What can hang from each mark
H: S
U: N
Y: B
R: V Z
G: B R
W: D L
X: B
V: N S
N: V
S: H V
B: D
L: W
D: B W Z
Z: D R

Each row was made from one small tree. The marks that hang from a mark follow it in brackets, in alphabetical order. Every link used is in the known rows. Write each row's tree.
In the rows, zero is written as 128.
Known rows
G[B]: [121 135 139 130 133 115 138 122 128 122 162 126 130 129 119 135 123 205
 159 135 128 123 133 124 114 119 126 130 133 128 118 135 137 120 127  75
 136 129 124 136 124 125 111 121 118 132 130 124 171 130]
V[N S[H]]: [161 119 117 123  79 113 154 130 127 106 157 140 102 133 138 122 143  50
 123 118  78 133  78 154  87 142 128 121 114 140 104 136 172 162 107 118
 146 135 111 116 143 164 135  71 117 124 126 120 183 133]
L[W[D[B Z[R]]]]: [125 133 126  86 144 197 126 169 130 151 107 146 115 118 153 155 128 213
 119  73 148  86 118  94 155 124 124 126 141 138 118 138 135 178  97 161
 134 108 114 137 119 141 139 139 109 110 130  81 100 137]
H[S[V[N]]]: [122 119 124 138  71 110 124 118 126 106  82 135 119 141 161 135 132  92
 114 139  89 155  87 129  72 117 134 135  90 141 120 129 160 129 113 107
 128 136 101 128 158 135 129 150 143 113 142 126 179 137]
D[W[L] Z]: [131 139 131  84 135  61 157 146 129 154 138 123 148 125 120 176 133 122
 133  75 140   4 137 101 116 126 127 132 133 140 124 136 129 141 124 171
 108 116 131 149  94 167 137 132 122 102 114 125  99 134]
Z[D[W]]: [116 130 127 114 131 200 121 135 127 154 148 134 135 121 129 103 151 137
 116  75 116  67 120 126 137 133 130 153 146 129 129 133 142 167  93 177
 111 120 130 155 125 155 131 136 112 121 126 139 115 130]
G[R]: [132 127 148 118 125 177 131 118 129 117 211 149 126 124 124 136 130 145
 113 139 136 137 138 129 114 125 125 127 124 130 132 131 127 114 131 128
 134 135 131 133 136 118 101 110 124 129 132 127 171 132]
Z[D R[V]]: [130 118 135 111  96 160 131 123 124 143 127 150 123 116 144  98 115  99
 113 126 121 165 110 132 110 125 128 168 127 127 148 122 135 237  94 178
 127 121 137 184 132 120 112 116 132 129 115 115 121 135]
B[D[W Z[R[V]]]]: [118 124 151 105 108 129 144 144 126 153 100 150 131 122 138 177 121 106
  89  78 144  53 113 134 102 133 128 114 151 141 124 130 139 190  88 196
 117 112 136 172 109 156 143 119 124 100 113 114  88 139]
D[B W[L] Z]: [120 149 124  83 161  57 168 158 125 147 111 125 150 129 117 197 124 191
 122  78 130  20 135  86 119 130 127 136 137 138 106 139 132 145 129 139
 108 124 114 157 100 198 144 145 100  92 117 124  95 134]
H[S]: [127 124 126 129 132 108  91 124 124 107  96 133 124 131 137 127 152 124
 129 128 127 138  95 132 134 107 130 131  82 133 125 134 159 128 127 119
 128 128 115 127 156 123 127 124 132 124 158 130 163 128]
U[N[V]]: [114 117 134 150  96 161 184 146 135 134 130 114 155 138 129 140  98 122
 114 107 117 127 118 119 102 132 138 127 131 131 121 126 121 121 118 123
 130 147 131 128 131 131 142 130 134 122 121 139 141 126]
G[B[D[W]] R]: [109 133 173 114 132 232 136 109 129 127 245 155 134 122 121 155 137 228
 122 104 130  77 137 126  83 122 124 104 147 134 113 142 148 106  96 105
 135 132 128 150 124 136 104 109 106 122 127 129 202 135]
Z[D[B W]]: [107 138 120 111 152 193 133 147 124 147 120 136 138 123 126 122 142 198
 107  79 107  85 117 114 142 137 129 157 151 127 112 136 147 167  99 147
 112 124 115 161 134 183 139 150  95 113 130 137 108 131]
V[N S]: [156 126 117 128  91 110 153 139 129 109 177 138 106 137 156 126 147 106
 114 117 105 139  69 134  90 130 133 138 117 141 112 139 167 167 111  99
 149 143 122 111 160 136 135  85 123 121 148 113 181 128]
Y[B[D]]: [115 131 141 129 124 173 126 122 133  92 136 133 133 132 137 129 128 200
 114 130 141 119 123 140 104 164 120 105 146 132 113 135 144 135  97  30
 118 127 121 133 130 106 145 123 134 129 112 122 124 126]
R[V Z]: [136 120 131 136  97  56 150 143 121 139  87 124 110 134 135 180 104  46
 116 152 163 158 116 135 113 130 129 145 133 132 132 121 133 157 128 202
 124 125 130 157 106 113 126 131 130 122 119 132 105 132]
X[B]: [112 139 137 123 140 125 121 125 132 131 113 132 124 132 121 127 127 214
 137 133 132 122 125 123 121 142 124 130 125 129 115 136 133 134 126  19
 131 138 120 139 131 127 112 130 110 133 123 119 141 128]
Y[B[D[Z[R[V[S]]]]]]: [136 129 145 102 106  85 143 143 130  91 139 147 115 135 151 161 121 165
  98 125 151 113  83 149  98 163 123 118 130 146 111 142 165 200  93  55
 131 121 124 157 134 113 139 100 132 111 118 107 127 133]
B[D]: [112 126 144 127 125 180 120 125 132 136 148 137 131 126 140 129 139 124
 111 120 131 135 120 130 103 129 124  99 144 130 127 130 141 144  89 133
 124 125 129 133 126 119 147 123 132 129 123 133 110 127]
D[B W[L] Z[R]]: [129 146 126  71 159 116 165 153 127 150 105 142 155 120 118 188 121 207
 118  80 125  33 138  86 121 124 124 152 129 137 113 137 130 193 131 139
 117 114 118 175 107 209 131 140 112  93 116  96  95 139]
D[Z[R]]: [142 135 130 106 123 121 138 151 131 135 130 149 133 120 123 149 125 137
 119 120 148  87 131 130 140 125 122 141 127 136 128 128 126 190 131 138
 126 106 134 151 124 149 120 117 139 116 125 100  86 135]
X[B[D[W[L] Z]]]: [101 147 153  86 143 118 140 137 135 160 136 135 143 128 128 168 140 205
 124  84 144  28 127 103  88 141 120 108 145 140 108 143 146 160  87  59
 110 127 122 158 103 150 137 130 108 113 104 121 101 133]
X[B[D[W[L]]]]: [ 92 141 153  97 146 172 130 116 133 154 134 132 143 127 131 143 137 212
 130  91 121  68 129 102  82 138 123 110 137 133 114 142 143 145  86  50
 120 135 122 154 108 143 133 132 110 123 105 120 136 131]
Y[B[D[W]]]: [112 132 141 123 129 198 128 125 130 103 120 131 137 132 132 141 132 211
 107  91 133  62 124 139 110 166 125 106 152 136 105 139 145 122  95  56
 113 124 121 139 123 137 150 130 122 117 110 122 127 128]
D[W[L]]: [126 132 130  98 137 130 143 119 127 150 135 120 147 123 124 145 131 126
 138  86 111  54 140 100 105 123 130 134 127 131 129 133 127 127 122 163
 119 130 130 144 104 157 133 134 124 114 113 125 144 131]
V[S[H]]: [148 124 125 108 122 113 125 127 126 114 149 133 105 130 128 123 145  65
 133 122  92 131  94 156 131 139 127 115 107 134 112 139 165 138 118 133
 146 126 115 124 133 160 128 100 116 127 125 136 167 133]
Z[D[W[L]] R]: [128 132 132  78 133 247 132 121 129 161 169 146 154 108 133  94 142 139
 128  80 104  80 136 102 113 119 126 175 125 129 145 131 137 232  91 175
 117 113 138 183 116 164 118 127 134 123 110 105 123 136]
X[B[D[W]]]: [ 91 139 151 115 142 193 117 124 133 152 115 139 134 129 128 140 141 219
 115  90 125  71 119 124 106 146 126 106 148 134 106 141 145 131  89  49
 122 134 121 148 126 148 132 135 103 122 115 123 129 130]
X[B[D[W[L] Z[R]]]]: [108 146 156  77 142 168 138 134 136 161 137 149 149 120 127 159 135 214
 121  84 136  36 130 104  89 137 118 122 140 140 114 142 142 197  90  59
 117 118 127 173 105 159 126 127 118 112 103  98 103 137]
U[N]: [129 124 130 150  80 143 164 117 133 129 144 118 170 127 128 133 131 119
 126 127 129 123 123 125 120 129 131 132 128 131 117 130 125 127 118 115
 114 135 133 123 141 128 151 119 136 130 128 128 127 125]
W[D[B Z[R[V]]] L]: [131 136 134  57 129  88 168 141 124 146  99 143 140 124 150 174 103 147
 131 131 131 133 126  61  97 131 124 119 127 134 141 131 127 230  88 152
 117 125 120 181 102 146 135 125 126 105 101 107 100 136]
R[V[S]]: [141 119 130 120 108  20 142 130 121 118 124 125  96 138 150 148 122  74
 116 132 121 161  75 138 107 132 136 130 109 135 124 134 159 149 119 158
 149 145 127 134 135 113 128 109 116 118 137 136 181 130]
R[V[N S] Z[D]]: [155 119 119 126  59  82 164 157 123 133 163 139  92 136 163 143 135  25
 101 131 140 174  54 141  81 135 131 174 131 141 126 132 180 241  82 188
 133 135 126 159 135 117 133  91 121 121 136 128 137 131]

Which tree is each row?
[142 136 131  99 128 145 141 153 129 146 110 147 140 120 119 165 129 148
 109  74 138  13 132 127 148 129 128 143 133 140 119 132 128 174 131 171
 120 105 135 158 116 184 123 124 124 101 125 102  92 139] -> D[W Z[R]]
[115 138 128  74 151 157 148 126 125 137 129 129 146 127 148 138 124 170
 145 133 113 152 137  57 106 132 125 109 130 125 137 136 130 169  90 114
 118 137 114 149 113 141 144 138 121 121 108 125 127 127] -> W[D[B] L]
[116 141 125  92 146 122 143 160 125 134 100 140 130 132 141 165 128 180
 119 119 143 110 121  88 150 145 124 102 148 133 120 136 132 166  95 123
 113 119 111 143 124 157 147 138 110 107 125 130  78 130] -> W[D[B Z]]
[129 134 128 105 127  44 164 159 123 129  68 146 125 128 126 188  95 169
 103 129 142 124 113 118 124 133 127 145 133 136 116 128 129 199 133 138
 127 121 118 172 124 165 127 128 111 101 122 105  94 138] -> D[B Z[R[V]]]
[126 123 129  86 121 127 137 167 125 150  80 143 105 119 160 171 109 176
 114  78 152 106 107  97 137 127 128 125 139 141 121 134 135 185  95 191
 134 117 115 149 113 126 137 137 104 105 121  86 109 139] -> L[W[D[B Z[R[V]]]]]
[103 143 152 111 136 116 127 144 135 141 133 141 129 131 130 153 138 205
 117 118 154  88 116 126 107 146 118 102 148 138 108 140 145 159  92  30
 118 124 122 145 120 126 133 123 111 123 116 125  89 130] -> X[B[D[Z]]]
[116 138 141 112 125 143 137 146 132 108 123 134 139 134 127 166 133 204
 102  84 155  17 123 141 118 169 122 104 157 143 100 141 148 133  96  64
 105 117 121 143 115 143 153 126 121 108 112 123  92 130] -> Y[B[D[W Z]]]
[120 138 126  76 153 244 142 131 127 153 145 148 156 111 131 112 134 203
 119  84  97  98 132  89 116 123 125 178 133 127 130 135 141 234  98 146
 118 117 122 190 120 192 124 140 116 114 115 103 120 136] -> Z[D[B W[L]] R]
[121 144 128  63 151  95 158 148 126 143 129 132 145 129 143 168 126 168
 139 122 136 105 135  58 115 135 122 107 134 132 130 137 131 184  90 123
 109 125 114 152 104 149 147 134 120 108 110 126  89 130] -> W[D[B Z] L]
[129 143 131  53 148 156 157 146 128 144 129 148 150 121 146 158 120 181
 136 124 130 116 138  59 117 129 121 120 130 133 136 135 127 226  92 121
 116 119 119 170 111 161 136 128 131 109 108 101  89 134] -> W[D[B Z[R]] L]
[132 126 132  87 123 202 116 159 131 158 130 145 112 114 155 138 135 152
 128  70 157  72 122 106 153 120 126 122 136 141 131 135 133 176  92 188
 136 104 129 132 111 114 132 126 124 117 127  81 100 137] -> L[W[D[Z[R]]]]
[117 133 123  93 147 149 127 172 128 151 109 133 111 124 152 163 133 198
 123  72 156  79 113  93 156 130 126 114 147 139 112 140 140 138  95 164
 129 116 110 123 114 131 148 145  98 109 132 103  98 133] -> L[W[D[B Z]]]
[134 113 132 137  93 149 182 146 134 124 145 117 137 139 129 136 111  66
 118 101  85 133  90 140 104 142 136 114 117 136 109 136 152 128 110 127
 143 148 120 124 136 158 141 109 124 121 118 145 173 131] -> U[N[V[S[H]]]]
[149 122 129 122 101  33 146 150 122 126 124 126  93 140 149 179 122  39
 112 145 155 168  76 140 117 130 131 147 115 137 125 133 165 169 123 188
 144 132 127 147 125 116 129 116 123 119 137 133 141 131] -> R[V[S] Z]
[120 126 153  81 111 111 156 133 128 162 124 143 143 119 140 178 118  98
 105  80 138  52 124 110  75 125 126 116 139 141 132 131 135 204  84 198
 114 117 138 179  95 149 142 116 132 101  99 110  95 139] -> B[D[W[L] Z[R[V]]]]
[123 137 144 104 124 190 138 143 132 109 119 148 142 125 129 158 129 214
 100  84 149  28 126 140 119 163 121 117 150 142 107 139 142 171  99  63
 110 108 126 158 119 151 142 121 131 108 109 101  89 134] -> Y[B[D[W Z[R]]]]
[129 132 131  84 124 110 154 152 122 135  72 152 124 127 147 174 105 160
 111 126 140 136 116  92 133 141 127 116 140 134 129 130 127 214  94 150
 121 121 117 171 122 154 135 128 117 103 116 110  90 136] -> W[D[B Z[R[V]]]]
[114 139 155 106 131 177 139 139 130 143 162 149 142 121 124 165 134 219
 129  86 140  36 128 127 106 124 121 115 153 138 111 139 147 174  95 112
 127 110 130 164 111 163 124 116 118 110 121 108 124 138] -> G[B[D[W Z[R]]]]
[131 116 132 113 142 137 148 160 128 121 129 126  93 141 128 131 105  71
 120 101  83 141  91 144 110 144 135 108 114 134 119 135 159 128 118 141
 161 140 112 128 119 161 118 115 116 119 115 147 181 134] -> N[V[S[H]]]
[128 137 130  77 137  43 181 151 122 149  75 137 144 123 124 206  99 168
 112  87 126  52 126  89 101 128 129 151 126 139 119 133 130 199 126 169
 116 122 119 188 100 194 132 135 108  87 106 102 109 140] -> D[B W[L] Z[R[V]]]
[127 146 124  97 155 142 153 166 126 141  82 149 142 122 115 187 122 217
  99  78 131  32 128 113 152 134 127 147 141 138 103 136 131 180 135 138
 121 110 118 166 125 214 132 140 103  92 129  98  88 139] -> D[B W Z[R]]
[163 114 127 118  69 101 161 126 124 116 132 150 104 130 159 134 113  85
 105 128 105 170  71 135  75 126 134 152 109 140 128 130 154 221 112 140
 155 138 130 149 150 131 119  82 132 117 133  92 185 135] -> Z[R[V[N S]]]
[108 138 153 120 129 103 141 139 131 131 181 137 133 128 127 161 136 203
 139 122 151  85 124 127  99 124 119 100 153 136 110 138 149 146  94  86
 123 120 125 144 113 124 130 114 119 122 125 129 121 131] -> G[B[D[Z]]]
[114 134 144 103 133 178 140 119 131 111 141 125 150 129 133 142 129 199
 122  93 126  58 133 117  86 159 123 110 144 136 114 140 143 133  93  58
 108 128 122 146 108 131 149 129 131 119  99 120 133 128] -> Y[B[D[W[L]]]]
[116 125 175 122 104 169 153 125 123 136 207 151 118 129 128 204 116 156
 112 123 164 105 123 133  69 124 125 118 150 137 118 136 153 134  95 168
 131 131 130 174 105 122 102 111 107 116 119 131 182 138] -> G[B[D[W]] R[V Z]]
[146 119 143 125  63 176 166 137 123 142 196 157 112 125 139 163 123  65
  85 113 148 116 106 134  74 134 129 169 142 139 132 126 147 189  95 215
 117 131 130 174 121 127 108  96 114 116 121 126 150 137] -> G[R[V[N] Z[D[W]]]]
[120 132 147 101 126 196 131 146 132 154 132 155 142 118 131 162 140 141
  95  72 142  35 123 131 120 129 124 114 151 140 120 134 140 185  92 168
 115 105 135 160 115 170 143 122 128 104 120 108  77 137] -> B[D[W Z[R]]]
